Each row comes from the steps of one walk. Every step used is in the known rows, and no mark comes twice. Write the walk behind each row, first mark first.
Known rows
mela-debo: [-64.0  -4.3   4.9 -30.3   8.8  12.2  21.1   4.9  11.0  12.2  -3.1  13.8
 -50.4 -15.0  -2.4 -22.4  52.0   7.6  -0.8  20.0   0.1  16.2  35.0  29.3
 -11.2  -8.8]
dovu-vipemuk-leda-bogi-debo: [-44.7  13.2   6.8   1.0  28.6  32.9  -7.0 -17.4  10.3 -18.9 -51.6   1.0
  -9.9  24.3 -29.7   4.6 -14.3 -42.5 -19.4  55.2 -22.9 -16.6   7.5  11.6
  -3.3 -19.5]
leda-bogi-lunizut-paget: [-20.9   4.6   9.2 -13.5  60.6 -10.2  -0.3 -40.2  38.2  22.7 -51.4 -12.7
  43.0 -12.7 -24.0  -3.0  17.3 -37.5 -20.7  39.3  -4.3  -8.0 -16.0   4.2
 -39.3 -44.8]
mela-debo-bogi-lunizut-paget-dovu-vipemuk-leda: [-30.0  -0.1 -27.7 -46.8 -11.8 -13.0  22.2 -28.5 -20.1  12.5  24.6   2.2
  -0.1 -21.1  14.2  -4.6  31.9 -20.0  11.6  35.9  21.5  10.9  23.4  29.2
  12.1   2.7]
dovu-vipemuk: [-31.4   6.3   0.5  13.9   9.4  18.9   2.2 -18.7  28.8 -18.9 -33.3 -17.9
 -19.7   1.0 -28.6  -6.0 -13.3 -36.9   5.5  35.2 -23.4 -17.5  24.6  47.8
  -9.2 -33.7]
debo-mela-famalot-zuzav-leda: [-26.2 -12.8  -2.7 -15.7  -7.3  -0.9  27.2 -17.9  -3.5  -1.5  25.5  20.0
 -32.1  24.2  44.8 -44.4  12.8   6.1  -8.8 -12.9 -31.9  41.2 -18.7  54.0
  25.1 -13.4]
mela-famalot: [-28.6  -8.5  27.6 -33.4  -2.9  39.2  17.8 -19.6  17.4   5.1 -26.5   3.1
 -42.3 -17.8  24.1 -43.9  33.3  16.3 -17.5  -0.3 -37.5 -22.9  -3.6  37.1
 -17.6 -25.0]
paget-dovu-vipemuk: [ 11.2   7.8   0.1   5.1 -18.8  18.3   1.3 -22.4  40.4 -19.7  -2.8 -33.5
  -9.1   1.4   4.7  15.1  46.1  -3.9  10.1  13.8  23.1 -22.4 -11.0  48.0
 -15.2 -34.1]
zuzav-leda-vipemuk: [-19.2  -3.6  26.7  33.9   8.5 -16.1  -0.1   3.1  34.7   0.9 -43.1  13.4
 -48.5  -1.6  14.9  -1.9  -4.7   1.8  15.8 -12.6   0.5 -12.7   3.9  46.2
  -7.4 -16.2]
zuzav-leda-bogi-debo-mela-famalot: [-44.9  -1.6   5.3  -6.7  25.7 -19.9  -0.2 -24.7  19.8  15.8 -47.5  17.0
 -44.3  43.9  14.7 -26.3  29.1  -6.7   3.9  19.3 -21.3  20.8   4.5  11.6
  16.3 -11.2]
debo-bogi: [-34.5  -2.8  -6.7 -15.1   9.3   1.5   3.7  -5.8  -4.6  -6.3   9.8   2.5
 -29.3   6.1   9.2 -26.2   7.6  13.1   4.7  11.2   4.1  18.5  -9.4  18.5
  27.6 -50.6]
lunizut-paget-dovu-vipemuk-leda-zuzav: [ 53.9  -7.7  -7.0  -5.1  11.0   6.6  17.3  -3.0  52.7   6.5  -9.8 -28.0
  48.3 -13.7  -1.5  21.1 -10.6 -11.0   8.5  20.4  34.9 -38.6 -26.7  25.2
 -30.5   4.6]
vipemuk-leda-zuzav: [-24.1   4.3  36.0  -8.0  37.2  45.3  -0.1  28.6  12.5 -17.0 -38.3  46.2
 -13.0   6.5  -3.9  -1.9 -13.3   2.7 -30.9   8.9 -13.4 -19.4 -52.0  -7.6
 -25.8  -5.9]
bogi-debo-mela-famalot: [-49.7  -7.8  -5.7 -16.0   4.0  27.1  44.7 -32.1 -18.7   1.7   9.4   9.6
 -36.0  15.7  46.5 -36.4  25.1 -17.8  -3.1  18.2 -35.9  38.0  21.9  -3.0
  15.8 -20.2]
famalot-zuzav-leda-vipemuk-dovu: [-36.5  -2.7  -7.5  41.5  23.4 -18.6   7.2  -0.6  17.7  -2.8   1.5  20.2
 -18.6  15.2  15.8  -0.3 -14.3  15.3 -31.9 -32.4  35.7   8.4 -10.9  57.1
   4.8 -42.6]
lunizut-bogi-leda: [-19.8  -1.9  -3.8 -29.3 -23.9  -9.3   1.7 -22.3   5.2  21.2 -10.4  29.5
 -38.3   7.3  -2.8 -19.3  -4.4   9.1  15.9  35.8  -8.5  -9.7  -8.2  17.9
  -2.7 -42.9]
paget-dovu-vipemuk-leda-bogi: [  7.5  13.0   8.8  -4.2  -6.2  26.7 -11.0 -15.2  33.9 -20.8 -16.5 -20.5
  -0.8  15.3  -1.3  23.0  44.1  -3.0  -6.6  24.9  24.7 -26.4 -30.2  31.0
 -14.2 -23.5]
famalot-zuzav-leda-bogi-debo: [-55.9   2.7 -23.9  25.0  52.7 -28.4   0.2 -16.8  17.8   3.5 -19.8  20.2
 -15.8  47.1  -5.6 -15.4   1.5  11.7 -37.2  -2.8  20.0  35.4  -7.2  36.1
  12.4 -46.7]
bogi-lunizut-paget-dovu-vipemuk-leda-zuzav-famalot: [ 29.1   6.3 -10.5  -8.3   7.7   1.7  29.7 -46.3  21.7  12.0 -16.7 -11.5
  63.7 -40.3   2.1   7.8  -6.1 -51.3  -0.4  15.3   2.7 -40.0 -21.2  36.7
 -19.9 -13.6]
lunizut-paget-dovu-vipemuk-leda-bogi: [ 43.1  -5.9 -10.5 -10.5  16.6   4.4  10.0  -7.9  55.0  12.7 -19.6 -34.4
  45.0  -3.8  -8.5  22.9   1.6  -8.9   2.1  28.0  36.7 -38.3 -23.6  25.1
 -23.1  -0.9]
famalot-zuzav-leda: [-43.9  -1.5 -26.4  29.7  36.0 -22.3   6.9  -2.6  21.9  -0.7 -10.1  24.9
 -28.8  35.8  -2.1 -15.2 -10.7  19.5 -28.2 -25.2  18.2  16.9 -11.8  59.2
  17.1 -39.6]
lunizut-bogi-debo-mela-famalot-zuzav-leda-vipemuk: [-34.2 -14.5 -16.7 -14.2  -7.0 -12.3  22.9 -41.2 -27.2  19.3  39.3  24.1
 -20.4   2.4  48.2 -31.7  -5.4  -9.9  11.0   6.4  10.1  46.7  13.0  14.6
  34.1 -39.0]
paget-dovu-vipemuk-leda-zuzav: [ 17.4  10.6  10.8   0.5 -13.1  28.3  -3.6 -10.4  31.1 -27.6  -6.5 -13.7
   1.8   6.3   5.4  21.7  31.6  -4.5  -0.9  17.3  21.3 -27.1 -32.6  32.4
 -22.1 -18.5]
debo-mela-famalot: [-23.1 -13.6  16.4 -29.8 -12.1  23.3  28.5 -13.8  -0.5  -2.3  17.8  10.7
 -35.0   6.3  43.1 -43.5  25.6  -0.6   1.9   0.0 -45.6  27.8 -14.8  36.1
  11.3 -12.2]

Write each row's walk
[-33.3  -1.4  -6.0  43.7  29.2 -24.6   5.5  -4.7  19.6  -5.5  -6.5  19.7
 -18.6  15.5   9.1  -7.7 -18.3  16.5 -27.5 -26.2  24.1  21.0 -10.5  63.8
   1.4 -43.7] : famalot-zuzav-leda-vipemuk
[-37.1  15.9   7.2  -0.6  28.3  26.1 -10.7 -25.6  11.9 -18.2 -55.2   1.8
   3.0  11.1 -32.9   7.4 -17.8 -52.5 -18.7  50.9 -26.2 -30.1  -2.8  25.0
 -11.6 -20.8] : dovu-vipemuk-leda-bogi-lunizut
[  5.1  -0.2 -34.1 -15.7  -0.3 -22.3  16.5 -49.1  -5.3   3.9  15.8 -22.1
  32.1 -20.1  15.0  -2.9  -7.0 -33.0  17.7  22.0  16.4  -4.8  -6.5  30.1
  15.1 -40.1] : debo-bogi-lunizut-paget-dovu-vipemuk
[-39.0   1.9  12.4   5.7  39.9 -22.8 -17.8  -3.2  44.9  12.5 -66.0  14.8
 -43.7  37.6 -15.5 -12.0  21.9   3.0   2.6  13.0  -5.0  -3.3  -7.7  24.8
   3.3 -22.5] : zuzav-leda-bogi
[-44.9  -7.8  -7.9   4.9   1.2   5.9  42.1 -36.1 -20.6  -0.4  16.1  13.8
 -29.7  16.7  56.4 -31.3  10.5 -16.2  -7.0   6.4 -21.9  49.6  21.6  13.4
  17.3 -20.4] : bogi-debo-mela-famalot-zuzav-leda-vipemuk
[-40.4 -13.9 -30.1 -24.1  -0.4 -10.5  24.3 -38.6 -26.0  22.9  35.4  27.9
 -26.9  15.6  39.9 -37.4  -1.1  -7.5  10.4   7.6   5.8  44.0  10.6  11.5
  46.7 -36.8] : lunizut-bogi-debo-mela-famalot-zuzav-leda
[ 38.9  -7.9 -20.3 -11.0  12.4   1.5  21.9 -16.2  38.9  12.5  -3.2 -31.6
  45.8   7.3   6.9  19.2   2.2 -20.1   7.2  33.7  30.6 -14.4 -15.7  13.4
  -9.2   4.3] : lunizut-paget-dovu-vipemuk-leda-bogi-debo-mela
[-35.5  13.0  13.7   0.0  27.0  31.3 -14.9  -9.7  18.2 -20.2 -54.3   1.5
  -9.9  20.1 -35.9   4.4 -15.3 -35.3 -18.9  50.5 -22.6 -25.5  -3.8  24.4
  -8.2 -19.1] : dovu-vipemuk-leda-bogi
[-21.9  -4.8  51.5  27.4  -1.7  34.7  12.9   8.2  24.4  -8.2  -3.6  -5.4
 -15.5 -44.2  28.6  16.4   9.7  -4.9 -14.2 -12.6  25.0 -31.6  -2.0  21.0
 -36.7 -45.1] : leda-vipemuk-dovu
[-17.6  12.9  20.5   4.0   7.8  38.6   0.3  -3.3  12.6 -26.6 -33.2   9.0
  -2.8   2.6 -29.2 -10.2 -26.8 -33.8 -12.0  37.8 -30.9 -19.7  -5.4  38.0
  -1.4 -12.1] : dovu-vipemuk-leda-zuzav-famalot
[ -1.5  15.3  33.5 -11.4 -31.4   0.2  12.3 -11.0  21.8  -1.8 -37.5  30.6
 -22.8  10.4 -17.4 -31.1   6.1  12.5  -4.6  47.4 -53.2  -2.8 -18.4  29.2
 -37.6 -23.5] : bogi-leda-zuzav-famalot
[-44.0   7.8  31.0 -18.7  48.9  42.0 -14.9  18.7  16.4  -5.0 -57.4  31.6
 -21.0  25.7 -17.6   0.5  13.2   7.3 -41.6  23.1  -8.5 -21.6 -45.5  -8.3
  -9.6 -17.8] : vipemuk-leda-bogi
[-45.0  12.6  20.4 -10.2  53.7   0.1  -9.3 -42.0  28.2   8.5 -52.6  -3.1
  16.9  -5.4 -22.6  -8.8  35.4 -33.8 -26.5  34.8 -15.4   0.1 -15.6   5.9
 -35.6 -59.0] : leda-bogi-lunizut
[-40.7   9.6  -0.6  -6.6  18.6  26.5   0.1 -29.3  -7.2 -19.8 -24.0   5.0
  -1.7  32.0  -8.6 -10.0 -15.5 -38.9 -30.6  49.6 -28.7   6.5   0.7  25.1
   5.9 -14.9] : dovu-vipemuk-leda-bogi-debo-mela-famalot-zuzav
[-23.6  -5.7  27.0  30.9   1.2  -5.7   2.9   8.4  32.1   3.6 -34.7  14.9
 -48.6  -3.4  24.7   9.1   1.1  -0.2  10.3 -21.0  16.2 -31.0   2.6  36.4
  -2.2 -16.6] : zuzav-leda-vipemuk-dovu
[ 15.8  -0.3 -20.3  -5.7  19.0  -6.5  32.3 -45.6  31.2  20.5 -18.5 -18.2
  45.7 -39.0  12.3  14.1   9.0 -40.2   4.2   3.1  13.8 -43.2 -15.2  30.1
 -28.6 -26.6] : bogi-lunizut-paget-dovu
[-55.7   1.2 -10.2 -47.1 -27.6 -16.6  17.2 -10.4 -18.2  11.6  12.1  22.1
 -54.0   2.5   6.9 -27.3  43.4  14.9  10.2  45.3  -6.1  30.6  30.7  24.2
   3.7 -10.2] : mela-debo-bogi-leda
[-64.1  -0.1 -16.8 -42.7  -1.2 -12.7  22.0 -25.9 -23.4  11.7  19.8  13.9
 -28.3 -24.1  12.7 -25.8  43.8 -11.1   8.0  26.7   3.6  30.5  33.0  25.9
  10.7 -19.8] : mela-debo-bogi-lunizut
[-36.3   4.0 -17.6 -15.4  11.1  -9.6  11.9 -38.4 -18.1  -2.0   5.8   4.4
  -3.7 -12.5  15.2 -19.3   3.0 -22.6   4.5  12.0  -4.8   8.0  -8.7  19.8
  19.6 -55.4] : debo-bogi-lunizut
[  2.3  -3.0 -29.8 -20.3   4.3 -20.6  18.7 -40.9  -5.0   9.4  17.3 -12.8
  27.7 -20.4  21.7  -5.5   3.0 -18.6  13.6  11.5  21.2  -3.4 -17.4  22.2
  14.7 -42.5] : debo-bogi-lunizut-paget-dovu
[ 35.6  -5.7 -17.7  -9.2  18.8   5.5  17.7 -15.4  46.4  14.1 -17.6 -34.1
  44.6   0.4  -2.3  22.4   2.6 -14.6   2.1  34.6  36.0 -30.3 -11.5  12.2
 -19.1  -1.2] : lunizut-paget-dovu-vipemuk-leda-bogi-debo
[-23.8   5.1  -7.3 -21.4 -24.9 -16.1   2.9 -16.2  -9.9  -2.5  -5.8  15.9
 -39.8  23.1   5.7 -22.4   0.9  17.6   8.5  39.7 -19.2  10.2 -11.2  18.0
  10.6 -40.6] : debo-bogi-leda
[-61.7  -5.1  -8.9 -42.0  -2.4  -4.7  16.3  -2.8 -14.1   9.6  23.1  12.8
 -45.9  -9.8   8.5 -30.2  46.5  12.6   7.8  25.4  10.8  36.4  32.2  24.8
  16.1 -16.5] : mela-debo-bogi
[-43.5  -3.4  -0.2 -17.1  16.8   3.8  13.1 -37.7   5.0  10.1 -19.8  14.5
 -27.4  17.5  27.8 -44.0  24.0  18.0 -39.2  -1.9 -17.2  12.1  -1.8  40.4
   0.5 -31.2] : mela-famalot-zuzav-leda-bogi-debo
[-28.5  -2.0 -29.4 -42.0 -14.1 -22.6  24.7 -36.3 -13.1  14.6  30.1  -9.7
   0.4 -27.5  12.8 -10.5  38.3 -22.9  19.1  36.5  21.5  20.2  33.8  35.7
   6.6  -8.7] : mela-debo-bogi-lunizut-paget-dovu-vipemuk
[ -6.8  10.1  38.4  10.9 -35.7  -3.9   8.6 -13.5  21.1  -5.0 -43.1  15.7
 -38.4  -4.2   2.9   1.0  -2.6   7.1  -2.8  39.9 -34.9 -19.9  -3.7  31.7
 -58.5 -29.6] : bogi-leda-vipemuk
[-41.0  11.1   3.6  -0.6  22.2  28.3  -2.9 -17.8   2.4 -21.6 -36.0   3.5
  -8.2  31.2 -20.1   0.7 -14.2 -46.7 -14.0  55.7 -28.7  -1.2   3.8  12.9
   6.1 -12.5] : dovu-vipemuk-leda-bogi-debo-mela
